Every row comes from one small tree of marks. The marks that hang from a mark follow it in brackets, in alphabetical order. Every link used is in the known rows. Which tree was each row made from?
In the rows, zero is written as 128.
Known rows:
moraput(gotaz(digegal tepi) tufi): [ 90 183 118 132 104  67 167 147 126 129 108 154 120 162 170  82 142  64
  81 115 159 109 160 108 159 105  58 118 105  70 121 155 164  78  90 122]
vapog(ralegas): [134 128 104 175 128 140 129 129 100 110 147 111 109 145 160 135 116 157
 139 143 104 102  97 135  87 159 108 155 117 113 157  96 100 115 106 118]
tufi(gotaz(digegal)): [124 154 103 139 105 107 164 111  78 117 106 108  82 148 126 161 145 138
 101 152 110  85 165 100 129 127 137 157 133 114 132 141 154  87 121 140]
moraput(gotaz(tepi) tufi(kunu(ralegas vopi))): [ 93 176  89 119 139  82 140 150 172 155 153 155 131 124 158  94 123  88
 102 135 207 155 119 114 141  86  83 116 103 119 144 149 122  80  90 127]
tufi(kunu(gotaz(digegal(vopi)) tepi)): [180 169 135  72 106 122  89 149 103 168 114  90 165 115 115 147 132 165
 161 151 151 114 150 165 143 165 167 106 163 135 123 106 156 149 151  96]
ralegas(kunu vapog): [132 134 131 125 130 146 150 139  75 122 137 132 142 164 131 156 144 158
 146 117  52 129  63 144  59 131 108 129 152 160 138  69  85 102 172 107]
gotaz(digegal tepi(kunu(tetik))): [127 146 120 102  80 104 119 156 127 109 119 158 139 135 107 100 134 101
  93 159  97 120 133 121 167 121  74 137 140  59 104 147 203 178 148 116]
tamo(gotaz(kunu(vopi))): [152 144 138 146 105 141 117 117  90 134  88  90  87 107 176 135  83 133
 108 181  72 144 125  99 156 160 153 127 119 127 102 135 104 171 108 118]
tufi(gotaz(kunu(tepi vopi(digegal))) moraput): [ 98  98 150 135 149  94 147 124 101 173  99  82  71 154 143 157 103 115
 126 148 130 114 192  73 174  94 164 146 103 145 149 123 146  81 101 112]
digegal(vopi(gotaz(tufi))): [145  59 172 150  99 155 158  99 148 125 125 146 114 137 120  92 139 170
 164  63 130  89 174 117 145 182 124  96 110  97 106 134 155 149 128  87]
tepi(kunu): [ 89 141 115 126 120 135 131 118 104 122 151 180  78 117 142 153  74 158
 112 179  86 127 108 103 119 137  99 113 100 127 137 135 124 129 163 158]
gotaz(moraput): [128 111 127 153 145 133 142 106 146 112 134 152 107 141 136 124 132 129
 165  94 121 126 134 156 122 114 134 115 114 130 143 140  92  84 113 159]
tepi(gotaz(kunu moraput tufi)): [ 90 121 144 128 141 110 169 116 161  77 126 191 125 105 154 123 113  97
 112  83 169 122 140 107 138 141 154 101  68 114 125 191  80 163 110 184]
tepi(kunu(gotaz(tufi))): [ 95 119 123 110 138 111 131 137 113 117 146 156  87 109 141 170  79 128
 133 136 119 128 122 125 123 140 137 119  94 132 131 147 111 140 158 191]
tufi(kunu(ralegas tepi(gotaz) tetik) moraput): [127 141 133 112 166 193  57 153 153 163 159 142 163  88  92 121 117 169
 140 189 169 158 133 109 130 123 131 114 155 136 115 105 132 128 147  93]
kunu(tepi(gotaz(digegal moraput tufi)) vopi): [133 118 184  94 143 108 135  82  90 138 125  65 177 120 121 149 138  47
 116 110 153 139 128 151 166 136 194 116 124 175 153 147 135 152 134 125]
vapog(ralegas(kunu(gotaz(tepi) vopi))): [156 122 127 128 129 124 135 138  85 136 139  63 133 144 139 163 152 114
 137 112 116 136  61 151  95 132 148 160 142 131 136  94 107 127 141 114]
kunu(gotaz(digegal moraput) ralegas tepi): [156 200 148 111 103 122  73  85 131 143  97  26 175 124  89 182 167 118
 114  97 135 139 158 182 161 138 156 141 157 138 109 141 158 112 119 153]
tufi(gotaz kunu moraput): [ 96 108 101 135 174 114 130 172 124 154 145 154  93 124 136 137 113 172
 174 154 165 135 159  87 131  91 152 139 106 145 140 119  97  65 133 116]
tamo(gotaz(moraput tepi)): [138 104 119 171 134 151 119 128 157 110 101 137 131 125 149  90 131  99
 146  89  97 169 132 145 177 108 127 134  92 107  93 151  85 145 120 148]
tufi(gotaz(kunu tepi)): [124 138  84 132 118 101 161 131 143 137 115 121  66 139 135 154 114 105
 101 154 135 101 163  94 160  94 127 150  90  88 147 150 138 104  97 165]
vopi(digegal gotaz(moraput tufi(kunu(tetik)))): [129  36 169 152 124 115 141 114 224  91 101 206 170 137 104  25 169 181
 188   4 184  94 194 162 144 138 153  84 114 143 117 155 159 162 121 109]
kunu(gotaz ralegas tetik): [193 151 102 118 130 195  76 114 140 136 141  71  95  88  78 186 137 147
 108 180 137 118 130 139  92 152 143 156 192  95 100 123 159 129 121 178]
ralegas(vapog): [134 123 112 151 140 121 137 137  99 105 146 127 125 150 158 145 107 154
 159 138  71 105 108 141  84 158 100 145 114 135 163  88  86 115 129 125]
moraput(gotaz tufi): [ 88 169 114 149 135 110 172 124 113 141 128 161  77 149 183 112 110 100
  97 139 158 102 147 103 112 118  81 104 102 110 142 137 120  45  92 147]
ralegas(kunu(vopi) vapog): [142 118 146 110 136 126 154 129  58 135 142  94 145 157 134 168 143 133
 147 123  60 143  46 144  65 129 136 138 160 186 149  70  88 114 172  95]
gotaz(moraput tepi): [132  94 115 141 149 112 135 130 195 116 141 154 136 144 122  98 148  76
 165  67 139 151 134 167 172  77 112 126  89  91 139 155 107 103 109 160]
tepi(kunu(gotaz(moraput) ralegas tetik vopi)): [125 125 119 111 128 140 110 108 137 124 148 120  96  92 102 178 103 128
 107 155 135 148  96 130  99 126 149 142 147 148 122 148 140 158 156 189]
kunu(ralegas tepi tetik): [172 158 114 132 127 239  61  85 139 166 144  82 130 113  58 153 128 144
  95 210 114 115 132 149 105 130 111 130 200 129 141  90 175 109 114 132]
tufi(gotaz moraput): [ 92  92 122 161 173 124 152 134  99 145 134 119  56 146 141 157 117 130
 146 140 123 120 175  74 145  93 139 155  95 123 134 126 111  44 120 138]
moraput(gotaz(digegal kunu)): [108 213 127 143  83  76 163 107  93 122  94 133  91 159 146 144 130 110
  82 150 119  87 162  81 138 147 100 127 126  68 137 163 190 114 113 138]
ralegas(kunu(tetik) vapog): [157 115 126 125 130 184 144 150  81 123 134 142 138 160 109 142 149 157
 143 139  60 108  66 148  32 131 109 130 191 149 135  56 110 116 173 111]
tepi(gotaz(digegal tufi) kunu(ralegas(vapog))): [ 31 167 125 125 106  99 145 121 127  42 148 209 167  95 128 141 110 141
  57 112 119 143  99  78 114 165  88 139  76 132 103 185 112 208 171 167]
tamo(gotaz(moraput tepi tufi(kunu(vopi)))): [123  67 118 156 160 125 121 157 181 105 122 155 164 114 143  69 129  85
 180  62 140 185 125 164 170  96 156 126  91 143 114 156  56 163 104 143]
kunu(gotaz tepi tetik): [220 126 141  90 140 198  83 121  94 183 110  41 115 117  90 177 124  95
 137 183 138  83 160 179 116 152 182 121 193 117 135  87 181 126 143 163]
tufi(gotaz kunu(ralegas vopi(digegal))): [123 139  74 115 135 108 128 115 146 143 147 120 119 107  96 157 139 185
 121 155 173 140 129 108 119 104 167 158 142 183 152 136 128 112 121 123]

Write each row's tree:
[159 102 172 143  67 148 152  96 139 137 102 134  95 135 135 103 126 190
 138  99 117  79 176  98 152 194 117  93 114  80  98 134 178 164 127  77] : digegal(vopi(gotaz(kunu)))
[149  64 176 121 121  80 147  94 167 134 111 105 142 133 140  77 150 106
 144  63 157 132 151 143 184 123 154 112 105 143 124 152 161 146 114  90] : kunu(vopi(digegal gotaz(moraput(tufi) tepi)))
[123 160 116  90 114  92 140 155  96 163 112 112 125 129 170 111 111 137
 110 174 171 107 148 133 128 116 139 108 140 177 144 107 117  86  91  88] : moraput(tufi(gotaz(digegal) kunu(tepi vopi)))
[124 161  99 119 114 100 138 135 129 137 101 136 158 144 109 126 157 153
 148 117 171 104 165 155 130 100 167 125 142 169 155 130 134  96 131 129] : tufi(gotaz(digegal moraput) kunu(tepi))
[157 158  95 120  99 146  94 140 195 138 131 127 103 112 103 121 110 116
  85 190 125 126 134 110 156 111  82 136 139  49 122 140 171 163  77 138] : gotaz(kunu(ralegas tetik) tepi)
[163  82 179 120 116 103 137  74 118 140 117  82 119 124 130 119 138 141
 135 113 127 117 145 122 163 159 168 120 127 147 129 138 177 152 135  84] : kunu(vopi(digegal gotaz))
[144 147 122  82 106 100 123 185 133 149 119 145 132 117 174  89 113 150
 137 140 168 118 147 145 138 143 110  95 130 117 102 115 115 121  96  88] : moraput(tufi(kunu(gotaz(digegal(vopi) tepi))))
[154 129 130 100 134 120 141 159  93 130 127  96 156 155 126 170 158 118
 155  86  79 140  72 163  89 124 129 143 142 137 121  83  95 120 180 133] : ralegas(kunu(gotaz(tepi)) vapog)
[135 140 115 139 139 117 109  92 114 124 171  60 132 115 125 180 118 141
 120 160  92 160  74 125 100 144 123 171 138 169 158 112 100 124 110 114] : kunu(ralegas(vapog) vopi)
[ 93 155 134 132 151  91 117 169 114 146 139 165 132 136 139 110 128 152
 167 142 155 142 151  90 142 119 115 120 123 107 127 131 140  90 143  87] : tufi(kunu moraput(gotaz(digegal)))
[ 53 178 108 130 119 139 135 100 127  70 162 198 129  82 137 168  90 162
  54 152 112 150  79  69 105 161  87 137  66 132 110 170 101 186 192 183] : tepi(gotaz kunu(ralegas(vapog)))
[140 112 132  94 176 100  83 199 144 165 151 123 135 105 140 130 113 139
 200 138 167 167 144 129 168 114 151 124 110 106 112 120 107 113 143 107] : tufi(kunu(gotaz(tepi)) moraput)
[142 121 141 138 121 147 131 113  76 147 128  77 148 161 127 144 150 138
 129 119  99 123  75 152  91 133 140 144 158 165 154  73 124 120 138  83] : vapog(ralegas(kunu(tepi vopi(digegal))))
[114 117 153 150 129 134  97 164 100 118  93 130 163 123 150  83 120 134
 155 120  96 155 156 128 167 144 143 121 128 139  90 128 100 159 117  85] : tamo(gotaz(digegal tufi(kunu(tepi) moraput)))
[188 102 145  89 140 147 142 148  59 141 128  67 140 144 112 183 154 117
 151 128  87 123  58 162  44 139 169 147 201 169 132  63 116 138 181 123] : ralegas(kunu(gotaz tetik vopi) vapog)
[171  94 140 160 124 159 110  87 168 108 147  83 150 111  95 122 150 149
 131 121 136 123  99 142  76 151 136 155 169 153 137 117 145 157 120 119] : kunu(ralegas(vapog) tetik vopi(gotaz(moraput)))
[152 161 115 135 131 224  84  94 136 123 145 102 173 106  75 155 132 138
  78 178 122 112 111 136  82 156 107 145 168 137 137  96 148 157 144 145] : kunu(ralegas(vapog) tepi(gotaz) tetik)
[144 139 105 102 130 152 116 177 133 148 140 176 106 111 169  82  90 169
 132 195 159 107 126 139  92 133 103  85 153 136 128  94  99  97  91  99] : moraput(tufi(kunu(tetik)))
[ 99 183 137 111 105 108 145 120 136  77 116 178 163 100 151 105 148 136
  80 105 168 133 129 111 137 151 120 109 106 118  85 180 110 152 131 133] : tepi(gotaz(digegal moraput(tufi(kunu(ralegas)))))
[163 103 134 147 117 160 135 131 105 130 139  93 136 144 124 121 158 130
 131 122 117 116  64 141  79 136 130 147 161 123 135  88 135 140 142  93] : vapog(ralegas(kunu(tetik vopi(gotaz(tepi)))))
[113  66 207 143 108  97 126 107 182 130  77 145 144 148 132  57 129 160
 151  49 144  88 222 116 197 153 140  82  90 125 116 144 187 161 101  78] : vopi(digegal gotaz(kunu(tepi) tufi(moraput)))
[166 112 125 111 150  99 124 136 158 130 125  90 121 123 129 153 144  76
 168  74 154 140 145 174 166 112 160 137 102  91 118 154 116 114 126 189] : kunu(gotaz(moraput tepi))
[102 119 126 183 124 141 120 123 170  91  94 152 120 116 155  98 106 133
 133  88 104 158 142 127 146 127 137 122  99 137 103 162  59 155  72 157] : tamo(gotaz(kunu(ralegas) moraput tufi))
[174 107 154 100 137 177 131 128  59 162 130  74 165 162  98 160 147 114
 141 149  70 120  60 168  53 124 147 129 207 192 161  40 127 125 176  91] : ralegas(kunu(tepi tetik vopi) vapog)
[156 175 119 147  65 147  91 142 136 109  70 111 131 112 133  94 126 127
  73 170  75 142 145 103 178 146  97 146 147  65  64 150 163 205  98 105] : tamo(gotaz(digegal kunu(ralegas tetik) tepi))
[ 90 106 142 114 177 131 138 144 133 101 164 185 140  89 142 124 112 118
 136 119 172 146 129  94 138 144 150 109  79 122 116 163  79 148 145 144] : tepi(gotaz(tufi(kunu moraput)))
[ 88 136 109 141 136  88 163 106 140 132 141 159 104 150 120 133 131  70
 105 111 142 134 135  99 159  95  96 139  88  90 152 165 176 114 151 167] : moraput(gotaz(tepi(kunu(vopi(digegal)))))
[ 97 136 114 126 141  85 130 179 103 140 121 146 115 135 134 126 134 174
 157 150 153 125 171  85 144 104 144 144 127 132 121 127 130  86 134  88] : tufi(gotaz(digegal) kunu moraput)
[ 81 146 121 153 134  80 162  95 149 124 132 138  98 144 125 143 122  92
 102 107 156 121 150  91 133 117 124 134 108 117 164 171 150 112  82 161] : moraput(gotaz(kunu(ralegas vopi(digegal)) tufi))
[ 66 140 112 129 129  73 174 137 149 140 128 180 101 151 170  88 110  66
  85 111 170 129 143 102 153  87  68 112  78 107 141 155 149  89 109 146] : moraput(gotaz(tepi(kunu(vopi(digegal)))) tufi)
[170 114 108 138 138 171 100 107 124 125 168  72 127 111  92 160 125 139
 114 192 105 132  79 131  62 145 123 174 192 152 153  92 135 145 111 119] : kunu(ralegas(vapog) tetik vopi)
[119 118 116 151 116 146 104 120 140 118 110 130 126 107 137 109 110 121
 102 135  79 181 118 110 185 122 112 147  97 120  87 150 122 183 141 129] : tamo(gotaz(tepi(kunu(ralegas vopi(digegal)))))
[ 94 169  89 121 140  88 152 168 165 149 141 188 122 137 170  77 119  93
 117 129 200 130 138 119 138  90  74 101  92  99 142 141 120  73  99 134] : moraput(gotaz(tepi) tufi(kunu))
[104 110 111 129 117 142 116 112 131 110 151 157 118 116 100 142  96 168
  95 171  92 133  92 109  85 136 100 150 150 161 142 116 155 176 154 136] : tepi(kunu(ralegas(vapog) tetik vopi(digegal)))
[113 105 145 174 118 125 135 133 122  79  83 147 149 135 152  80 140 115
 148  66  91 145 153 147 152 136 143 127 119 134  90 157  84 153 101 131] : tamo(gotaz(digegal moraput tufi))
[187 100 190  87 112 192 123  85  90 183 105  79 147 142  71 131 172 127
 118 135 109 118 110 150 115 122 172  95 211 169 118  84 197 133 180  77] : ralegas(kunu(tepi tetik vopi(digegal gotaz)))
[133  81 107 120 167 150 119 167 152 120 168 182 130 113 113 103 110 141
 181 142 158 116 129 154  93 126 144 105 147 138 157 116  92 127 102 136] : gotaz(tufi(kunu(tetik)))
[144 140 184  78 130 138 118 134  65 170 104  68 153 149 101 170 165  99
 140 102 104 140 124 158 137 116 169 106 175 151 103 102 141  96 165 111] : ralegas(kunu(gotaz(digegal tufi(moraput)) tepi))
[100 124 150 106 135  87 158 128 135  70 133 178 180 102 133 107 152 101
 126  73 181 137 127 127 139 145 168 113 102 136 115 188 100 177 137 143] : tepi(gotaz(digegal moraput tufi(kunu(vopi))))
[ 98  99  93 151 136 129 123 140 218  93 151 196 147 134 102  95 132 103
 140  79 132 155 108 156 132  74  77 139  98 105 136 150 116 140 132 180] : gotaz(moraput tepi(kunu(ralegas(vapog) tetik)))
[130 175 115 148 130 166  78  88 127 144 148  71 164 134 104 169 120 154
 116 156  85 135 114 154 114 141  95 145 136 161 162  87 116 100 117 122] : kunu(ralegas(vapog) tepi)
[110  85 106 137 138 129 136 142 201 108 143 200 126 135 110  90 127  85
 147  89 138 144 123 156 148  72  97 121  98  94 135 155 127 136 138 180] : gotaz(moraput tepi(kunu(tetik)))
